Every row comes from one small tree of marks. The marks that hang from a mark follow it in brackets, in the order of their numbers. Every link used is in the known rows. Which tree was each row made from?
Known rows:
K166(K647): [0.398,1.207,-0.656,0.581,1.763,-0.892,0.295,-0.973,0.540,-1.635,-0.398,-0.427,-1.634,3.951,2.046,-0.372,0.124,0.344,0.950,-2.106,0.982,0.712,-2.431,0.181]
K687(K369(K985) K774(K166(K647))): [0.171,0.443,0.925,0.174,0.002,-0.253,-0.076,-2.758,-1.672,-2.411,1.648,-3.841,1.315,-2.403,-0.137,0.380,-0.902,0.690,-0.917,-1.288,0.861,0.772,-0.388,0.096]
K11(K732): [1.480,1.184,-0.111,-1.494,2.139,-0.220,-0.194,0.547,1.176,1.257,-1.688,-1.314,-1.632,5.320,3.759,-1.382,1.443,-0.430,1.935,-2.042,1.165,1.899,-2.280,1.877]
K774(K166 K687(K369) K732): [0.605,0.447,0.221,3.812,3.545,-1.183,-0.911,-0.686,0.666,3.214,0.078,-2.268,0.241,-1.291,0.206,-1.318,-1.309,-2.345,2.296,0.277,0.933,-0.959,1.901,0.061]
K774(K687(K369) K732): [1.176,1.459,0.501,2.578,2.550,-0.291,-0.446,0.479,2.404,4.706,0.049,-1.447,-0.439,0.911,0.793,-1.138,-0.573,-1.253,1.789,-0.344,1.632,-0.813,3.313,-1.460]
K687(K369): [1.907,2.526,0.366,-0.501,1.182,0.032,0.069,0.599,2.549,3.365,-0.220,-1.695,-0.908,2.389,2.604,-0.702,0.638,-0.619,1.236,-1.958,1.700,-1.110,-1.780,0.202]
K369(K166 K687): [0.782,0.044,-0.572,-2.724,2.136,1.554,0.237,-0.812,0.407,0.200,-1.317,-1.476,-3.493,0.518,2.044,-1.488,1.081,1.110,2.141,1.307,2.177,0.171,-5.300,0.753]
K774(K166 K687 K732(K369)): [0.530,-0.259,-0.713,2.717,3.906,-0.929,-1.271,-1.378,-0.332,-1.634,-0.101,-1.589,1.720,-2.057,1.325,-1.193,-0.608,-3.390,3.153,0.627,-0.295,-0.201,1.396,0.336]
K985(K369(K687(K774))): [0.638,-0.701,0.325,-1.302,0.138,-3.421,0.736,-0.840,1.527,-2.288,-1.035,1.297,-1.899,3.271,1.034,-0.147,0.922,2.753,1.036,-0.677,3.038,-2.284,-2.454,-0.166]
K11(K732 K985(K369(K166 K687))): [1.668,-1.393,-0.627,-3.897,1.683,-0.721,0.316,0.407,0.072,-1.395,-2.339,-0.435,-4.692,4.875,0.872,-1.110,2.117,2.359,2.047,-0.543,3.437,2.215,-1.282,1.672]
K774(K166): [0.554,0.959,-0.736,0.763,3.656,-1.995,-0.439,-1.231,0.023,-1.706,-1.175,-1.128,-0.027,1.500,2.423,-0.962,0.099,-1.826,2.033,-0.896,0.869,-0.555,-4.935,1.960]
K369(K166 K687 K985): [0.404,-0.080,0.197,-3.716,1.806,3.651,-0.135,-1.596,-0.456,-1.333,-1.395,-2.791,-2.038,-1.430,1.643,-1.193,0.790,1.212,0.781,2.536,2.926,0.157,-4.750,-0.134]
K985(K369(K166 K687(K774(K732)))): [0.143,-0.647,-0.559,-1.078,0.730,-3.169,0.154,-2.434,0.297,-5.141,0.052,0.481,-3.136,-0.346,-0.659,-0.650,0.508,2.465,0.686,1.098,1.577,0.599,-1.147,-1.382]
K774(K687): [0.618,0.203,-0.042,0.734,3.250,0.463,-0.079,0.423,1.589,2.789,-1.299,-0.593,-0.289,3.339,2.321,-0.984,0.224,-0.452,2.279,-0.679,2.453,-1.995,-1.432,-0.424]
K11(K985(K369(K166(K647) K687))): [0.543,-1.571,-1.148,-1.817,1.173,-1.146,0.832,-1.130,-0.531,-4.021,-0.973,0.473,-4.697,3.306,-0.848,-0.193,0.734,3.229,1.027,-0.551,3.196,1.095,-1.654,-0.021]
K774(K166(K647) K687(K369) K732): [-0.008,-0.397,-0.092,4.989,2.840,-0.754,-0.640,-1.481,-0.573,1.958,0.949,-2.496,-0.645,-0.972,-0.793,-0.900,-2.062,-1.158,1.753,-0.420,0.390,0.250,3.497,-0.185]
K774(K166 K687 K732): [-0.235,-0.151,-0.469,3.817,4.950,-2.516,-0.918,-1.398,0.008,-0.288,-0.856,-0.999,0.548,0.108,0.641,-1.365,-1.163,-2.517,2.541,0.796,0.812,-0.286,-0.068,0.276]
K687(K369 K774(K732)): [1.491,2.885,0.612,0.459,0.940,-3.687,0.054,-0.725,2.640,-0.166,1.462,-0.931,0.505,0.118,0.842,-0.343,0.400,-0.341,0.407,-1.766,0.330,1.667,1.330,-1.015]
K687(K369(K985)): [1.478,2.408,1.009,-1.449,0.920,2.395,-0.254,-0.101,1.418,1.846,-0.263,-3.128,0.531,0.360,2.245,-0.441,0.324,-0.650,-0.154,-0.671,2.406,-1.100,-1.239,-0.662]
K732(K369(K166(K647))): [1.113,0.787,-1.562,-1.958,0.663,2.551,-0.278,-1.728,-1.293,-3.708,1.069,-2.513,-1.789,-0.220,2.151,-0.522,0.798,0.124,1.217,-1.246,-0.733,2.023,-2.345,-0.160]
K11(K732 K985(K369)): [1.865,0.339,-0.564,-1.701,2.169,-3.235,0.150,1.099,1.219,-1.942,-2.155,0.742,-1.800,7.823,1.805,-0.505,1.954,0.409,1.436,-3.286,2.801,1.687,0.059,1.256]
K732(K369(K166 K687)): [1.655,0.142,-0.617,-3.806,1.082,2.828,-0.138,-0.783,-0.062,-1.155,-0.635,-2.084,-2.240,-1.559,2.579,-1.270,1.614,0.250,2.756,1.087,0.975,0.157,-3.984,0.889]
K774(K166(K647) K687 K732): [-0.853,-0.968,-0.729,4.963,4.130,-2.080,-0.691,-2.264,-1.171,-1.739,-0.037,-1.097,-0.361,0.322,-0.325,-0.936,-1.883,-1.382,1.981,0.114,0.209,0.867,1.290,0.008]

Which tree is each row?
[-0.297,-0.965,0.387,-3.412,-0.138,1.751,0.571,-3.008,-1.805,-4.052,0.585,-2.745,-1.978,-1.970,-0.165,-0.195,0.299,3.440,-0.484,1.371,1.966,2.172,-2.894,-0.815] | K369(K166(K647) K687(K774) K985)
[-0.005,0.385,0.478,-2.714,1.484,-0.060,-0.094,-3.009,-0.235,-4.627,0.301,-2.004,-0.794,-3.619,-0.235,-0.799,0.507,1.387,-0.121,2.804,1.541,2.813,-1.790,-1.463] | K369(K166 K687(K774(K732)) K985)
[0.498,-1.043,-0.840,-2.049,1.122,0.240,0.162,-1.026,-0.013,-1.486,-1.733,-0.338,-4.438,1.807,1.153,-0.971,0.795,2.272,1.505,0.852,2.825,-2.108,-4.386,0.015] | K985(K369(K166 K687))
[0.002,-1.783,-1.079,-0.808,0.269,0.544,0.345,-1.945,-1.175,-2.886,-0.953,-0.554,-5.499,2.251,0.140,-0.608,0.043,3.419,0.934,0.298,2.327,-0.952,-2.926,-0.290] | K985(K369(K166(K647) K687))
[1.333,0.437,0.813,-3.255,0.856,2.942,-0.243,-0.726,0.404,-1.559,-1.279,-2.016,0.521,-1.084,2.733,-0.673,1.069,-0.565,1.666,1.369,2.308,-0.778,-1.717,0.328] | K732(K369(K687 K985))
[1.966,1.012,0.392,-3.512,0.701,3.168,-0.880,-0.196,-0.197,-1.367,-1.085,-3.392,0.936,1.567,3.918,-0.839,1.678,-1.351,1.140,-0.876,0.828,1.947,0.024,0.986] | K11(K732(K369(K985)))
[-0.716,-1.513,0.794,-0.571,1.093,-1.090,0.310,-3.304,-2.215,-4.583,0.031,-2.196,0.147,-1.895,-0.260,-0.041,-0.600,1.770,0.257,0.893,1.886,0.953,-2.426,0.986] | K369(K687(K774(K166(K647))) K985)
[0.708,0.005,-1.053,-0.890,1.009,1.200,-0.259,-2.386,-0.919,-4.379,0.681,-1.632,-2.956,-2.377,0.500,-1.090,0.276,0.264,1.971,1.315,-0.463,3.198,0.180,-0.296] | K774(K732(K369(K166(K647) K687)))
[0.310,0.464,-0.920,1.767,1.472,-4.397,-0.504,-3.475,-1.499,-7.670,2.110,-1.088,1.682,-2.151,0.147,-0.020,-0.352,-1.410,1.092,-1.459,-2.137,3.411,1.091,0.460] | K687(K774(K166(K647) K732(K369)))
[0.991,0.660,1.403,-0.105,1.568,3.761,-0.387,0.492,1.224,5.220,-0.421,-3.472,0.672,0.126,1.521,-0.670,-0.311,-0.386,0.596,0.224,3.344,-2.713,1.059,-1.523] | K774(K687(K369(K985)))
[0.499,0.885,0.516,-0.253,1.895,-4.419,0.443,-1.384,2.171,-2.830,-0.168,0.657,-0.670,0.565,0.719,-0.791,0.635,0.602,1.437,0.552,1.461,1.682,-0.931,-0.135] | K369(K687(K774(K732)))
[-0.065,-0.809,1.051,-1.674,1.847,-1.208,0.080,-2.467,-0.920,-3.522,-0.781,-2.058,1.169,-2.252,0.805,-0.474,0.165,0.494,0.736,1.509,2.356,-0.209,-4.014,1.235] | K369(K687(K774(K166)) K985)
[1.371,2.043,1.472,-2.239,-0.194,0.362,0.144,-0.761,1.488,0.497,0.955,-2.881,1.611,-0.649,1.429,0.143,0.654,0.690,-0.787,-1.289,2.017,-0.328,-0.771,-1.189] | K687(K369(K985) K774)
[0.638,-0.767,-0.182,-3.599,0.042,5.142,-0.201,-2.322,-2.158,-3.630,0.209,-3.581,-1.964,-2.953,1.106,-0.602,0.599,1.267,0.749,1.822,1.245,1.401,-1.958,-0.329] | K732(K369(K166(K647) K687 K985))
[2.758,-0.151,0.725,-4.997,0.647,-2.142,0.728,0.770,1.384,-1.618,-0.669,-0.384,0.121,2.506,2.016,-0.504,3.162,0.799,2.811,-1.990,1.724,4.561,1.156,2.449] | K11(K732(K369(K687(K774))) K985)
[0.734,1.202,0.035,-1.776,-0.060,4.611,-0.216,-1.744,-1.134,-0.248,1.130,-4.711,-1.891,-1.532,0.683,-0.341,-0.292,1.213,-0.951,-0.262,1.256,1.093,-1.388,-1.333] | K687(K369(K166(K647) K985))
[2.925,1.385,-0.368,-3.520,2.130,-0.921,-0.092,1.324,1.335,-1.721,-1.090,-1.029,0.472,4.554,3.266,-0.790,2.761,-1.574,2.642,-3.073,0.920,4.228,0.559,2.245] | K11(K732(K369) K985)
[1.435,2.201,-0.317,-0.700,1.345,-3.446,-0.325,-1.569,1.497,-4.975,1.336,-0.057,1.910,-0.556,1.846,-0.289,1.178,-1.600,1.134,-1.309,-0.908,2.572,0.783,-0.885] | K687(K774(K732(K369)))
[0.694,1.217,1.249,1.646,2.259,1.857,-0.734,-0.348,1.443,3.238,0.032,-3.022,1.000,-1.048,0.398,-0.814,-0.927,-1.391,0.421,1.065,2.347,-0.888,3.659,-2.291] | K774(K687(K369(K985)) K732)
[-0.200,-1.976,-0.662,-1.673,-0.862,-1.452,0.750,-2.508,-1.125,-4.372,0.294,-0.346,-4.350,1.157,-0.567,0.021,0.317,4.561,0.272,-0.310,1.940,-0.029,-2.493,-0.865] | K985(K369(K166(K647) K687(K774)))
[0.963,1.859,-0.749,-2.243,2.060,2.715,-1.213,-2.432,-0.990,-5.763,0.665,-3.262,0.695,-3.475,1.629,-0.854,0.611,-2.054,0.312,1.595,-0.341,2.623,-0.657,-1.709] | K774(K732(K369(K166 K985)))
[-0.099,-1.101,0.855,2.272,1.686,2.869,-0.598,-1.511,-1.787,2.745,0.297,-4.436,0.459,-1.608,-0.174,-0.377,-1.828,-0.262,0.588,0.053,2.114,-1.762,1.294,-0.195] | K774(K166(K647) K687(K369(K985)))
[0.522,-0.043,0.348,-0.153,2.638,0.374,-1.073,-2.557,-1.145,-4.947,-0.741,-2.304,1.515,-4.266,0.994,-1.127,-0.209,-2.693,1.865,2.822,0.797,1.002,-0.405,0.919] | K774(K166 K732(K369(K687 K985)))
[0.893,0.541,-0.126,-2.936,1.541,3.099,-0.765,-2.322,-0.758,-4.386,-0.120,-2.830,-0.671,-4.455,1.101,-1.273,0.767,-0.842,1.155,3.252,0.830,2.171,-0.704,-0.873] | K774(K732(K369(K166 K687 K985)))
[0.232,0.163,0.918,2.952,3.228,0.904,-1.225,-1.391,-0.327,1.942,-0.023,-3.762,1.681,-3.157,-0.156,-1.040,-1.680,-2.277,0.932,1.624,1.698,-0.957,2.531,-0.825] | K774(K166 K687(K369(K985)) K732)
[0.596,-1.423,0.021,-0.737,0.410,-1.878,0.265,-2.561,-1.490,-4.401,0.762,-1.306,-0.037,-2.092,0.776,-0.140,0.348,0.759,2.153,-0.597,-0.018,1.128,-1.542,1.937] | K732(K369(K687(K774(K166(K647)))))
[0.078,-1.775,0.036,-0.042,1.168,-4.419,0.269,-1.929,-0.216,-3.545,-1.096,0.497,-1.326,0.980,0.385,-0.283,0.170,1.816,1.528,-0.195,2.426,-2.516,-3.557,1.301] | K985(K369(K687(K774(K166))))
[1.040,1.119,-0.216,-1.763,-0.789,0.458,0.477,-1.728,-0.253,-0.377,2.445,-2.886,-2.164,-0.592,0.458,-0.019,0.452,2.377,-0.248,-2.229,0.159,1.992,-1.178,-0.948] | K687(K369(K166(K647)) K774)
[-0.528,-1.559,-0.597,3.117,3.405,-0.436,-0.302,-1.521,-1.318,0.289,-0.507,-1.585,-0.689,1.457,0.790,-0.713,-1.322,-0.311,2.166,-0.634,1.218,-0.980,-1.202,0.834] | K774(K166(K647) K687)
[1.447,1.004,-0.108,-0.516,1.980,-1.088,-0.335,-0.699,1.774,-2.210,-0.696,-0.069,-0.573,-0.231,2.072,-1.185,0.887,-1.461,2.758,0.912,0.676,1.059,0.298,0.412] | K774(K732(K369(K687)))
[1.257,-0.412,-0.247,-1.385,2.235,-3.371,0.770,0.595,2.162,-2.098,-2.402,2.065,-2.358,5.279,0.585,-0.292,1.292,1.419,1.886,-0.967,4.288,-1.210,-1.554,0.709] | K11(K985(K369(K687)))
[1.154,-0.711,0.187,-1.835,1.119,-1.947,-0.013,-1.721,-0.287,-2.972,-0.011,-1.148,0.939,-2.482,1.799,-0.599,1.087,-0.304,2.774,0.027,0.529,-0.041,-2.886,2.157] | K732(K369(K687(K774(K166))))
[1.246,1.274,0.401,-0.001,1.142,-2.719,0.013,-1.109,0.709,0.287,0.920,-2.192,0.876,-0.843,1.305,-0.305,0.187,-0.367,1.067,-1.993,0.601,-0.399,-2.409,1.181] | K687(K369 K774(K166))
[0.415,0.254,1.430,-2.946,0.836,-0.318,0.474,-1.384,0.882,-1.932,-0.743,-1.160,0.523,-0.121,1.409,-0.266,0.947,1.585,0.274,0.989,2.990,-0.141,-2.743,-0.150] | K369(K687(K774) K985)
[-0.483,0.446,-0.730,2.864,2.509,-5.647,-0.191,-3.428,-1.100,-6.566,1.357,-0.517,0.446,-0.476,-0.352,-0.230,-0.908,-0.497,0.466,-1.279,-0.989,3.322,-0.536,0.370] | K687(K774(K166(K647) K732))
[1.552,0.100,-1.299,-2.953,0.228,3.121,-0.527,-1.026,-1.803,-2.152,0.392,-3.517,-2.732,1.352,2.827,-1.066,1.481,0.353,1.707,-1.862,-1.034,4.332,-0.804,1.236] | K11(K732(K369(K166(K647))))
[1.092,1.310,-0.638,-0.881,0.256,2.566,0.097,-1.112,-0.088,1.233,1.139,-3.324,-3.331,0.399,1.092,-0.621,0.051,1.256,0.394,-1.610,0.496,1.043,-1.942,-0.421] | K687(K369(K166(K647)))
